Every row comes from one small tree of marks. Brackets hold a mark, then the marks that hang from it, in alphabetical order. Every link used is in the known rows. Which tree was each row made from?
Known rows:
(zoke (repak (riri (kogi (sodu fimavep))))): [ -9  -6  18 -16  12  14 -18  18  -3  -8   1 -15  -6  29  11  14  -5  -5
  24  17   2   6  -1   1  -9  -2]
(namav zigul): [  3  -2  -6  -3   3   4  -6 -12   9  -3   8   3  -3   2  -3  -1  -4  -2
 -13  -1  -6   3  -1   7  -3  -2]
(voza kogi): [ -2   2  -3  10   3   8   3   9   2   4  -3  -1   1   8   9  -9  -1  -7
   5   4  -2 -14  -1  -1   0  -3]
(mumut (rorubin zedo (zigul namav (zoke repak)))): [  6  34   1 -27   1 -14   9 -38  20   6  19  -4   1   3 -25  -3  13 -11
 -16 -18 -17  10  -3   9  20  -6]
(zigul rorubin (zoke repak)): [ -2  13   6 -10  -8  -5   4 -27   1   6   2  -1  -6   4   3   7  -3   0
  -2  -9  -7   1  -7   0  -3  -8]
(repak riri): [  3   2  14  -7   2  -1  -7   4   3   3   6  -3   1  11   7   4  -1  -3
   2   5   6   9  -5  -3 -10  -5]
(namav (zigul (rorubin mumut zedo))): [  9   9  -5 -18   7  -6   3 -28  17  14  20  11  10  11  -7  -2   0   1
 -16 -14  -6   5  -3   2  -4   6]
(riri (kogi sodu voza) repak): [-10 -13  14 -14   2  32 -12  35   0  -5  11  -9   3  23  10  15  -1  -5
  25  22   2  -9  -4   5 -20   3]
(zigul namav rorubin (zoke repak)): [  0  17  -1 -15 -11 -13   4 -40   2   3  11  -8  -6   5  -4   4  -4  -3
  -5 -15 -13   2  -9   5   1   1]
(zigul rorubin zoke): [ -1   7   2  -3  -8  -6  11 -24   4  11   1   4   3  -1   2   1  -3   9
  -6 -10  -6  -5  -6   2  -2  -2]
(fimavep (sodu (kogi voza))): [ -1 -12  -3  13  -1  21   3  21  -2  -3 -10  -8  -6   8   2  -1   6   2
  23   9  -1 -23  -3   7 -11   8]
(sodu kogi): [  7   4  -4  10  -4   8   2  10   0  -3  -6   3  -8   4   9   1   9  -4
  13   6  -5 -12  -2   5  -1   3]
(rorubin mumut (zigul (zoke (repak (riri kogi))))): [  1  20   2 -32   9 -10  -6 -21  12   7  23  -3   6  11  -9  11  13 -20
  -8  -9  -8  20 -11  14  -3 -13]
(zedo (rorubin mumut (zigul namav zoke))): [  6  24 -18 -19  -7 -15   6 -37   8  11  23   6  17  -7 -29  -2  15  -8
 -17 -28 -10  16  -5   9   6  -2]
(voza (kogi riri sodu)): [ -1 -12  10  17   9  26   3  22   2  -3  -8 -10   1  17  21  -4  -4   2
  11  18  -1 -14  -6  -5  -7   6]
(sodu fimavep): [ -7 -11  -2   4   7   7   3   8  -4  -2 -10  -6   2   6  -4  -4  -1   8
  10  -2  -1 -10   2   4  -1   8]
(fimavep (sodu (kogi riri))): [ -3 -11   5  15   3  20   3  12  -2 -10 -12  -4  -6  11   9   2   7   6
  15  16  -2 -20  -7   6  -9  15]
(zedo (rorubin (zigul zoke))): [  2  16  -9  -7  -4   0   3 -23   3   5  11   6  10  -9 -20   1  10  -4
 -14 -16  -7   9   1   6   4  -7]
(repak (riri kogi)): [ -4  -2  18 -13   7   4 -15  16   2  -2  11  -4   5  20  12   9  -2  -3
  12  13   4   7  -2   2 -10   0]
(mumut (rorubin zedo zigul)): [  6  23   3 -22   5  -6  11 -18  18  10  14   4  11   2 -21  -5  13  -5
 -14 -11  -9   6   3   2  18  -2]
(fimavep (sodu kogi)): [ -5  -7  -4  11   2  12   5   8  -3  -5 -14   0  -6   7   3  -1   6   3
  16  12  -2 -21  -2   8  -3  10]
(kogi riri (sodu fimavep) voza): [  2 -34  16  13   7  41   0  41  -3  -6  -9 -26   3  18  11   3  -5  17
  28  11   0 -10  -6  -3 -21  13]
(zedo (rorubin mumut zigul)): [  6  17 -13 -19  -1  -6   3 -20   5  12  19  10  21  -4 -25   1  15  -8
 -12 -20  -3  16   1   1   3  -1]
(zoke repak): [ -1   7   5  -9   0   2  -9  -4  -3  -6   2  -6 -11   7   1   8   0 -11
   5   2  -2   7  -1  -2  -1  -7]
(mumut (rorubin zedo (zigul (zoke repak)))): [  4  31   5 -24   3  -9   9 -30  19   8  13   2   1   3 -20  -1  14 -10
 -14 -14 -13   8  -2   5  18 -12]
(voza (kogi (riri repak))): [ -2   0  13   9   3  22  -1  13   3  -4   5  -2  -2  17  17  -1   4 -10
   0  13  -1 -13 -13  -3 -14   2]

Which tree is each row?
[  9  28  -6 -22  15 -18  10 -34  21  17  21   5  11   3 -19   0  19 -11
 -21 -25  -9  12  -6  11   3  -7]
(rorubin mumut zedo (zigul zoke))
[ -1 -13  10  11  -1  32   0  24  -2  -9  -4  -8  -7  15   8   6   9   0
  19  16  -1 -22 -12   5 -23  12]
(fimavep (sodu (kogi (riri repak) voza)))
[  7  10  -9 -20  -7 -17  10 -29   4  14  19   1  16   6  -9  -4  -1   2
  -5 -18  -6   4  -6   0   1  16]
(zigul namav (rorubin mumut))
[ -1 -14  20 -10   7  18 -14  34   2   1   8 -14   6  24  16  10  -5   1
  26  17   5   4  -2   0 -17  -1]
(repak (riri (kogi sodu voza)))
[  8  24  -5 -19  -3 -26  16 -47  15  20  20   4  10   8 -12  -3   5   4
 -12 -29 -11   3 -11   5   1   7]
(zigul namav (rorubin mumut zedo) zoke)
[ -1 -27   1   7   5  29   3  35  -3   2 -12 -20   3  11   1  -2  -7  12
  29   5   1 -13   2   0 -12   5]
(kogi (sodu fimavep) voza)
[  9  31   7 -31  -2 -26   5 -47  15  17  26  -3   2  20  -7   6   5  -6
  -7 -25  -8  15 -15   2  -6  -1]
(zigul namav (rorubin mumut zedo) (zoke (repak riri)))
[  2   8   4  -9   1  -1 -12 -23  13  -4  10  -1 -15   8   1   6  -3  -9
 -13  -2  -7  11 -10  10  -8 -17]
(namav (zigul (zoke (repak riri))))
[ -8 -15  13  13  11  35   3  26   0  -5  -9 -10   0  25  18  -2  -2   1
  14  21   0 -22 -10  -2 -14   9]
(voza (kogi (riri repak) (sodu fimavep)))
[ 10  18  -5 -23   1 -20  12 -33  11  18  24   2  17  12 -11  -4   4   3
  -7 -24  -6   4  -4  -2   1  18]
(zigul namav (rorubin mumut zedo))
[ -5 -19   8  19  13  30   5  27  -1  -4 -15 -13   2  22  19  -7  -5   7
  18  17  -2 -21  -5  -2  -7  10]
(voza (kogi riri (sodu fimavep)))
[  5  24 -11 -21  -4  -9   2 -31   6  10  19   8  11  -4 -24   5  17 -12
 -13 -23  -7  19  -4   5   3 -11]
(zedo (rorubin mumut (zigul (zoke repak))))
[ 14  -7   9  16  -6  28  -3  30   1  -8   1 -10  -7  10  16   5  10  -1
  21   7  -5 -12 -10   2 -18   6]
(sodu (kogi riri voza))
[  6  16   9 -17   5  -3  -5 -35  17   6  17   3  -7  15   1   6  -3  -3
 -15 -10  -9   8  -8   4 -10  -9]
(namav (zigul (rorubin zedo) (zoke (repak riri))))
[  7   3  13   8  -5  23  -2  14   1 -12   2   2 -10  14  17   9  14  -7
   8  15  -4 -11 -14   4 -15   7]
(sodu (kogi (riri repak)))
[ -2 -12  22   0   3  28  -2  14   0 -10   0  -5  -3  18  15  11   0   4
   4  22   3  -2 -13  -3 -17   8]
(kogi (riri repak) sodu)
[  7  27  14 -25   2 -18   5 -35  14  21  17   5   2  19   0  10   7  -4
  -4 -18  -3  13 -13  -3  -9  -9]
(zigul (rorubin mumut zedo) (zoke (repak riri)))
[ 11  23  -6 -26  18 -12   7 -22  17  16  24   4  16   7 -19  -1  18 -12
 -17 -20  -5  13  -1   5   3   1]
(rorubin mumut zedo zigul)
[ -1 -29  22   5   4  47  -2  40  -2  -8  -3 -21   0  23  11   9  -1   8
  23  16   2 -12 -13  -2 -30  11]
(kogi (riri repak) (sodu fimavep) voza)
[  1  23  -2 -28   0  -7  -7 -21   7   9  25   6  15   7 -17  11  16 -13
  -5 -15  -5  22  -5   7  -2 -11]
(zedo (rorubin mumut (zigul (zoke (repak (riri kogi))))))
[  1   8  -2 -11  -3   0  -3 -34  10   1  10   3  -9   5  -1   4  -6  -2
 -14  -8 -11   3  -7   7  -5  -8]
(namav (zigul rorubin (zoke repak)))
[  7  31   3 -24  13 -10  -2 -37  16   2  26 -13  -4  11 -15   4  10 -18
 -17 -17 -13  15  -6  12   0  -6]
(rorubin zedo (zigul namav (zoke (repak riri))))
[  6   5  -2 -11   7   2   1 -23  14   7  15   7   4   9  -3  -2  -4   4
 -15  -9  -7   0   1   1  -5   7]
(namav (zigul (rorubin zedo)))
[  7  19  -2 -20   3 -10   1 -42  19  11  19   8  -2  11  -7   4   2  -4
 -17 -18 -11   8  -9   6  -5  -7]
(namav (zigul (rorubin mumut zedo) (zoke repak)))
[  1 -17   6  17   1  28   1  25  -2  -8  -8 -11  -5  11   8   2   7   5
  22  12  -2 -21  -8   5 -17  13]
(fimavep (sodu (kogi riri voza)))
[  4  18  -5 -23  -5  -8   9 -22  12   4  15  -3  10  -3 -23  -8   7  -7
 -14 -10 -13   7   0   7  21   1]
(mumut (rorubin (zigul namav)))
[ -5 -19  18  -8  11  22 -13  39   0   0   3 -17   7  27  13   8  -6   5
  31  16   4  -1  -1   2 -18   3]
(repak (riri (kogi (sodu fimavep) voza)))
[  4  22  -5 -24 -11 -22   7 -46   6  11  17  -3   0   7  -9   4   1  -5
  -6 -23 -12   9 -13   6   1   0]
(zigul namav (rorubin mumut) (zoke repak))
[ -1  16  -4  -8  -7 -13  -3 -30   3  -6   7 -11 -15   1  -7   4   0  -9
  -4 -11 -12   6  -9  11   3  -8]
(zigul namav (zoke repak))
[ -3   6   6 -13   4   2 -17 -16  12  -8  13  -2 -12  14   4   9  -3  -9
  -6   4  -9  10  -8  13  -8 -14]
(namav (zigul (zoke (repak (riri kogi)))))
[  1  17   5 -17   6  -1  -5 -21   7  -1  12  -9  -6   3  -6   8   6 -17
 -13  -5  -8  13  -7  10  -2 -15]
(rorubin (zigul (zoke (repak riri))))
[-15  -6  13 -16   6  21 -10  20  -1  -8   7   0   2  23  11  14  -1  -4
  16  26   2  -7  -3   6 -11   5]
(riri (kogi sodu) repak)
[  8 -25  18  10   2  35  -3  35   0  -5  -1 -21   1  13  14   6  -4  10
  19  12   2  -3  -8  -6 -20   7]
(kogi riri sodu voza)
[  8  30  -2 -26  -3 -25   9 -50  13  15  22  -1   2  13 -11   3   6  -4
  -8 -28 -12   9 -12   4   0   2]
(zigul namav (rorubin mumut zedo) (zoke repak))
[  8 -18   7  20   1  35   0  38  -3 -10  -9 -16  -5  16  12   1   9   7
  31   5  -6 -21  -8   5 -19  14]
(sodu fimavep (kogi riri voza))
